Known rows, with every step that occurs
kefa/timuz/dulun: [ 1.37 -0.05  2.43  1.01 -4.34 -0.27 -0.77 -2.89 -0.93  0.17 -1.76  0.07
 -3.06 -3.73  1.94  1.21 -1.35  0.45 -2.48  0.99]
gipo/timuz/bugi/nezi: [-0.26 -0.12 -1.60 -1.13  5.06  0.82  0.40 -1.22  1.21  1.29 -0.90  1.00
 -0.36 -1.30 -2.32 -0.64  0.01 -3.45 -0.50 -0.76]
nezi/kefa/timuz: [ 1.89 -0.21  2.22 -0.55 -2.04 -1.43 -0.21  1.70 -1.79 -0.36  3.27 -3.52
 -0.73  0.04  2.32  1.45 -0.52  0.31  0.96  0.63]
dulun/gipo/timuz/bugi/nezi: [-0.27  1.46 -1.67 -2.00  4.60  1.75  0.73 -0.11  1.05  0.83 -0.76  2.55
  0.35 -1.17 -2.45 -0.70  0.59 -2.90 -0.07  0.06]
timuz/dulun/gipo/kefa/nezi: [-1.58  0.07 -3.16  3.25 -3.87 -0.61  0.24  3.43 -0.39 -0.19 -2.15  6.03
 -0.41  0.76  0.30 -1.59 -1.81  4.04  0.90  1.78]
nezi/kefa/timuz/bugi: [ 3.21 -1.05  0.12 -1.00  0.83  0.81 -0.98  0.72 -2.89 -1.90  1.13 -3.94
 -2.49 -1.41 -2.16 -1.63 -0.80  0.33 -0.08 -0.54]
nezi/kefa/timuz/dulun/gipo: [ 0.27  4.06  2.46 -1.65 -4.15  1.25  1.06  2.01 -0.64 -1.60  1.43  2.77
  0.73 -2.17  1.00  1.06  0.51  1.42  0.31  1.86]
kefa/gipo/timuz/bugi/nezi: [ 0.36 -0.75 -1.78 -0.88  4.42  0.86 -0.04 -1.75  0.57  1.53 -1.82  1.64
 -0.44 -1.89 -2.39  0.41  0.44 -2.71 -0.51 -0.01]
gipo/kefa/timuz/dulun: [ 1.64  0.32  0.60  1.90 -4.66 -0.34 -0.67 -1.48 -1.14  2.30 -2.13  2.29
 -3.75 -2.53  2.34  1.65 -2.27  0.62 -1.95  0.61]
timuz/bugi/nezi/gipo: [-3.45  0.14  3.57  0.41  2.11  0.02  4.47 -0.39  1.06 -2.35  1.60 -4.43
  0.83  0.72  4.85  0.22  1.90 -3.30  0.02 -1.02]
nezi/kefa/gipo/timuz/bugi: [ 2.89 -1.76 -2.17  0.08  1.16  0.17 -3.80 -1.20 -2.26  0.74 -0.36 -2.48
 -0.87 -0.05 -5.57 -1.42 -0.86  1.59 -0.23 -1.28]
bugi/gipo/kefa/timuz: [ 3.33  0.23 -1.27  0.70 -1.40  0.40 -0.33  1.35 -1.22  2.35 -1.48 -1.00
 -2.31  3.31  3.92 -0.13 -1.63  1.01  0.75  1.24]
dulun/gipo: [-0.84  2.99 -0.18 -2.73 -1.62  1.19 -0.21  3.27  1.56 -3.19  1.22  3.26
  3.30 -0.06  1.48 -0.17  2.88  1.51  1.42  2.49]
bugi/nezi: [-2.82 -0.59  0.38 -1.11  3.46 -0.70  2.29 -0.37  3.40 -0.22  0.40  1.86
  1.21 -1.35  2.02  1.73  1.81 -3.95  0.14 -0.04]
kefa/timuz/bugi/nezi: [ 0.71 -0.28 -0.45 -1.70  4.11  1.54  1.81 -0.36  0.24 -0.39 -1.41  1.18
 -1.70 -2.98  0.16  0.18  0.67 -3.46 -0.69  0.90]
dulun/timuz/bugi/gipo/kefa/nezi: [-0.85 -2.30 -3.49  2.57 -0.37  0.29  0.49  2.58 -1.02 -1.07 -2.05  1.97
 -0.54  3.90 -1.34 -3.67 -1.87  3.62  1.00 -0.32]
dulun/timuz/bugi/nezi: [-1.30 -0.08 -1.02 -3.38  4.60  2.08  2.16  0.77  0.90 -1.97  0.08  4.19
  0.55 -2.58 -1.40  0.79  2.46 -3.51 -0.66  0.18]
bugi/nezi/gipo/kefa/timuz/dulun: [ 0.20  1.15  2.12  2.16 -3.89 -0.29  1.80 -1.63 -0.95  2.58 -1.60  1.69
 -3.41 -2.19  4.22  2.19 -1.88 -1.00 -1.78  0.54]
bugi/gipo/timuz: [ 0.82 -0.32 -0.65  0.76  1.82 -0.73 -2.93 -2.70  1.21  2.70 -0.18 -6.08
  1.57  6.16 -1.81 -3.35 -1.78  0.95  0.33 -2.32]

Rows
[-0.13  0.03  0.85  1.83 -2.94 -1.38 -2.82 -3.97  0.40  2.54 -1.05 -0.25
 -1.09 -1.22 -1.61  0.07 -2.18  0.61 -2.31 -1.43] : gipo/timuz/dulun
[ 0.73  4.18  1.48 -1.84 -4.42  2.01  0.24  1.30 -0.42 -1.74 -0.49  3.94
  0.37 -2.67  1.88  0.80  0.96  1.64 -0.42  3.23] : kefa/timuz/dulun/gipo
[-1.11 -2.51  1.37  0.21  0.13 -2.51  1.21  0.04  0.58 -0.09  2.21 -0.06
  1.66 -1.18 -0.01  4.28  1.91 -0.27  1.36 -0.47] : bugi/nezi/kefa/gipo
[-0.60  2.71 -2.95  0.56 -3.03  0.22  0.40  3.73  0.92  2.24 -0.43  7.20
  0.08  1.23  1.35  1.08 -0.47  1.30  1.04  0.23] : timuz/dulun/gipo/kefa
[ 2.52  1.31 -2.83 -1.55  1.33  2.13 -3.65  0.34 -1.35 -0.37 -0.95 -0.18
 -0.11  0.26 -4.73 -3.18 -0.35  1.54 -0.14  0.20] : dulun/gipo/timuz/bugi
[-3.52  0.62  3.39 -0.88  1.67  0.87  4.57  0.64  0.34 -3.14  2.02 -2.30
  1.57  0.60  4.57  0.92  2.79 -3.09 -0.23 -0.46] : dulun/timuz/bugi/nezi/gipo
[ 2.29 -1.12 -2.40  0.86 -1.98 -1.36 -5.52 -2.13 -0.61  3.14 -1.60  0.42
  1.08  0.99 -1.50  1.14  0.08  2.59 -0.24  1.64] : kefa/gipo/timuz
[-3.79 -0.95  2.86 -0.55  3.11 -3.14  3.75  1.86  2.32 -0.18  6.26 -2.75
  2.26  0.93 -0.44  1.98  0.34 -3.40  2.17 -4.01] : bugi/nezi/kefa
[ 1.03  3.15 -2.08 -1.22 -1.47  0.32 -3.98  1.04  0.29  1.73  0.36  1.86
  2.86  2.19 -1.46 -0.89  0.08  2.00  0.77  1.73] : dulun/gipo/timuz
[-3.83 -1.34  3.33  3.30 -2.90 -1.86  2.32  0.55 -0.06 -3.88  1.04 -5.03
  1.58  2.43  5.83 -1.42  0.71  1.67  0.48  0.59] : kefa/nezi/gipo
[ 3.46 -1.62 -3.04 -0.02  1.02  0.91 -4.74 -1.85 -2.01  0.55 -2.33 -1.18
 -1.22 -0.62 -4.68 -1.72 -0.44  1.84 -0.87  0.20] : kefa/gipo/timuz/bugi
[ 0.91  0.05 -1.74 -1.10  3.82  1.56  1.87  0.52  0.00  1.12 -1.61  2.74
 -2.22 -2.07  0.37  0.51 -0.01 -3.35 -0.20  0.69] : gipo/kefa/timuz/bugi/nezi
[-1.54  1.34  1.17  1.13  0.17 -1.26 -0.65 -1.35  0.61  2.66  1.17 -3.15
  1.96  3.26  2.38  0.10 -0.12 -1.21  0.06 -0.50] : bugi/nezi/gipo/timuz
[ 0.25 -1.51  0.69 -2.12  4.22  2.40  1.26 -0.88  0.51 -3.59  0.21 -5.74
  0.83  4.44 -2.52 -4.31  0.65  0.24 -0.09 -3.02] : dulun/timuz/bugi/gipo
[-0.43  4.38  2.44 -1.90 -2.87  1.42  2.38  1.90 -0.21 -0.94  1.28  3.72
  0.72 -2.66  1.10  1.57  0.68  0.10  0.29  1.82] : bugi/nezi/kefa/timuz/dulun/gipo
[ 0.25 -0.74  1.35  2.24 -3.67 -2.06 -2.43 -3.97 -0.68  3.01 -0.27 -0.51
 -0.83 -1.54 -2.52  1.71 -2.04  1.28 -1.83 -1.63] : nezi/kefa/gipo/timuz/dulun
[-1.45 -2.42 -3.71  3.88 -2.41 -1.88 -0.85  2.83 -0.01  0.03 -1.85  3.59
 -0.56  1.76  0.65 -1.71 -1.87  3.53  1.04  1.09] : gipo/kefa/nezi
[ 0.16 -2.27  1.10 -0.19  4.94  1.17  0.97 -2.26  1.44 -2.65 -0.61 -9.01
 -0.06  4.65 -2.04 -5.25 -0.48 -0.17  0.14 -3.94] : timuz/bugi/gipo
[-0.36 -2.75  0.86  0.04  1.00 -1.66  1.08 -0.07 -0.12 -0.44  1.69 -0.49
  0.97 -1.67 -1.41  3.33  1.67 -0.26  1.04 -0.73] : timuz/bugi/nezi/kefa/gipo
[-0.22 -3.06  1.18  0.65 -1.71 -2.77 -0.52  0.19 -0.05 -0.91  2.39 -1.56
  1.68 -0.58 -0.23  3.56  1.80  1.70  1.24 -0.42] : nezi/kefa/gipo
